Each row was made from one path, in order. Every step used is in the known rows, and no mark comes twice. Write each row's path.
Known rows:
goros ziper: [ 1.81 -0.77  4.95  0.33 -2.53 -3.26  1.62  3.00 -1.23 -0.02 -0.09 -0.16
 -1.25 -0.14 -1.14 -1.59  1.42  1.73]
sirad biraz zarag ziper: [ 2.64 -0.58  2.21  0.88 -3.24  4.67  2.86  0.59  1.07  3.88  1.20 -1.90
  2.99 -0.11 -2.48 -0.05  2.09  1.34]
biraz vureref zevo sirad: [ 1.65 -1.83  2.86 -2.02 -3.20  0.53  2.81 -0.16 -1.27  1.64  0.44  0.68
 -1.61  2.67 -0.18  0.36 -0.04  0.21]
sirad zevo vureref biraz zarag: [ 2.38 -0.51  3.14 -1.20 -2.16  4.74  2.53 -2.48 -0.07  0.94 -0.69  0.24
  1.71  1.85 -0.59  0.69  0.90 -5.45]
sirad biraz vureref zevo: [ 1.89 -0.64  2.16 -1.56 -2.97  2.80  1.32 -2.13  0.33  0.55 -1.46  0.57
  0.87  1.05 -1.60 -0.95  0.09 -0.25]
vureref zevo sirad: [ 1.25 -1.81  3.19 -1.60 -3.40 -1.52  2.23  0.50 -0.96  1.42  1.58  0.69
 -3.10  0.95  0.64  0.55  0.61  1.13]
vureref biraz: [ 1.03 -0.05  3.88  0.53 -2.72  0.59  2.72 -1.37 -0.15  0.03  0.01 -0.01
 -1.77 -3.52  0.16  0.18  1.56 -3.75]
vureref zevo sirad biraz zarag ziper: [ 2.79 -0.99  1.87  0.46 -3.53  3.87  3.19 -0.01  0.81  3.83  1.67 -1.78
  1.97  0.29 -1.51 -0.02  1.56  1.58]
zarag biraz: [ 1.76 -1.10  0.36  0.61 -4.86  2.26  0.97 -1.35  0.60  1.44  0.98  0.30
 -0.02 -2.07 -1.87  0.10  1.57  0.10]
zevo sirad biraz: [ 1.89 -0.30  3.03  0.50 -2.85  3.46  1.96 -1.37 -0.72 -0.30  1.43  0.82
  3.02 -1.90 -0.97  1.41  1.65  4.45]
ziper zarag biraz vureref: [ 1.73 -0.96  1.19 -1.09 -4.29  5.70  3.77 -2.26  0.14  1.28 -1.48  0.76
  2.16  2.55 -2.55 -0.15  0.75 -2.96]
zevo sirad biraz vureref: [ 2.33 -0.49  2.48 -0.51 -2.27  6.84  2.63 -1.78 -1.10  0.78 -1.26  0.80
  4.87  2.10 -2.73  0.67  0.54  1.29]
sirad zevo vureref biraz: [ 2.80  0.04  1.22  1.59 -2.78  2.95  0.39 -2.19 -1.38 -0.42  1.34  0.75
 -2.40 -1.38  0.04  0.45  0.43 -3.19]
zevo vureref biraz: [ 2.09 -0.24  1.96  0.22 -2.37  3.12  1.52 -1.59 -1.40  0.01  0.94  0.38
 -2.80 -1.50  0.42  0.20  1.50 -3.29]
biraz zarag ziper: [ 2.18 -1.13  2.53  0.33 -3.37  2.99  2.77  2.16  0.96  4.87  1.01 -1.90
  0.73  0.80 -2.43 -0.20  2.04 -0.36]
goros ziper zarag biraz vureref zevo sirad: [ 2.09 -1.85  2.61 -1.83 -4.03 -0.13  4.26 -1.30 -1.27  0.59  0.84  0.70
 -1.58  2.85  0.63 -0.27 -0.08  0.00]
zevo zarag ziper goros: [ 1.14  0.01  4.58 -0.96 -6.06  2.73  2.72  3.92 -0.20  3.83 -0.14  0.06
 -0.89  0.11 -3.52  0.55  2.58 -0.45]
sirad zevo zarag: [ 0.74 -0.85  2.36 -0.57 -2.16  1.44  1.44  0.50 -1.74  0.42  1.65  0.62
 -0.18  1.67 -1.84  1.57  0.70 -0.54]
ziper zarag biraz: [ 1.00 -1.00  1.19 -0.23 -5.64  1.71  3.38 -2.06  1.07  0.51  0.97  0.83
 -0.79 -1.18 -0.72  0.20  2.03 -1.50]

Write each row's path:
[ 1.55 -0.95  1.79  0.08 -5.41  0.10  3.69 -1.54  0.51 -0.22  1.08  0.52
 -0.83 -0.86 -0.31 -0.69  1.77 -0.64] => goros ziper zarag biraz
[ 3.37 -0.65  1.07  1.58 -3.39  4.31  2.41  0.07  0.32  3.82  1.87 -1.73
  0.19  0.57 -1.56 -0.07  1.13 -1.80] => sirad zevo vureref biraz zarag ziper
[ 1.18 -0.58  5.09 -1.96 -2.14  3.08  4.30 -1.83  0.80  1.30 -1.54 -0.33
  2.02  0.28 -0.43  0.54  1.65 -5.78] => vureref biraz zarag
[ 1.80  0.34  5.32 -0.73 -6.32  3.51  3.31  2.39  1.06  3.93 -1.45 -0.12
  0.48 -0.50 -3.13  0.19  2.30 -2.90] => vureref biraz zarag ziper goros
[ 1.79 -1.29  0.94 -0.47 -2.99  2.65  3.16  1.48 -0.74  3.88  2.08 -1.91
 -1.45  1.53 -1.80 -0.45  1.29  0.40] => biraz vureref zevo zarag ziper
[ 1.55  0.19  4.64  0.11 -6.63  2.04  1.77  4.38  0.63  4.08 -0.77  0.29
 -1.24 -0.94 -3.78  0.10  2.42 -0.07] => zarag ziper goros
[ 1.50 -0.07  4.03 -1.68 -6.05  3.54  3.14  2.92 -0.24  3.79 -0.96  0.07
 -0.64  1.31 -3.59 -0.02  1.76 -1.30] => biraz vureref zevo zarag ziper goros
[ 2.25  0.08  4.75 -1.03 -6.53  3.79  3.11  1.78  0.96  3.70 -0.88  0.15
  1.20  0.38 -2.86  0.30  1.92 -0.17] => vureref zevo sirad biraz zarag ziper goros
[ 2.38  0.22  4.40 -0.88 -6.12  4.67  2.81  2.33  0.40  3.86 -1.15  0.09
 -0.09  0.61 -3.05  0.18  2.23 -2.70] => zevo vureref biraz zarag ziper goros
[ 2.27 -1.03  0.08 -0.60 -3.33  6.59  2.32 -2.51 -0.96  1.36 -0.54  0.50
  3.24  3.02 -3.27  0.35 -0.12 -2.01] => sirad zevo zarag biraz vureref
[ 2.81  0.40  3.84  0.09 -6.39  4.70  2.03  1.90  0.50  3.54 -0.69  0.33
  0.29  0.71 -3.31  0.36  1.52 -2.65] => sirad zevo vureref biraz zarag ziper goros
[ 1.26 -1.42 -0.13 -1.54 -4.29  2.34  2.34 -2.70 -0.30  0.77  1.70 -0.05
 -0.75 -0.60 -0.77  0.19  1.32 -0.69] => vureref zevo zarag biraz
[ 1.75 -1.09 -0.63  0.38 -4.37  3.18  1.40 -2.38 -0.58  0.63  2.25  0.38
  0.65 -0.54 -1.82  0.96  0.74 -0.32] => sirad zevo zarag biraz
[ 0.67 -0.99  2.38 -3.32 -1.76  3.56  3.39 -1.73 -1.52  0.33 -0.09  0.07
  0.85  2.51 -1.11  0.38  0.93 -0.86] => sirad biraz vureref zevo zarag
[ 1.64 -1.86  2.16 -2.07 -4.18  1.12  4.03 -1.67 -0.83  1.11  0.90  0.93
 -1.58  2.59  0.38  0.37  0.07 -0.60] => ziper zarag biraz vureref zevo sirad
[ 1.89 -1.20  0.56 -1.65 -3.00  6.73  3.08 -2.14 -1.02  1.67 -1.00  0.21
  3.07  2.91 -3.05  0.21  0.63 -2.16] => zevo zarag biraz vureref
[ 1.70  0.01  5.31 -0.90 -6.37  3.36  2.79  3.59  1.11  4.40 -1.53  0.08
  0.60  0.54 -3.79  0.26  2.41 -1.67] => biraz zarag ziper goros
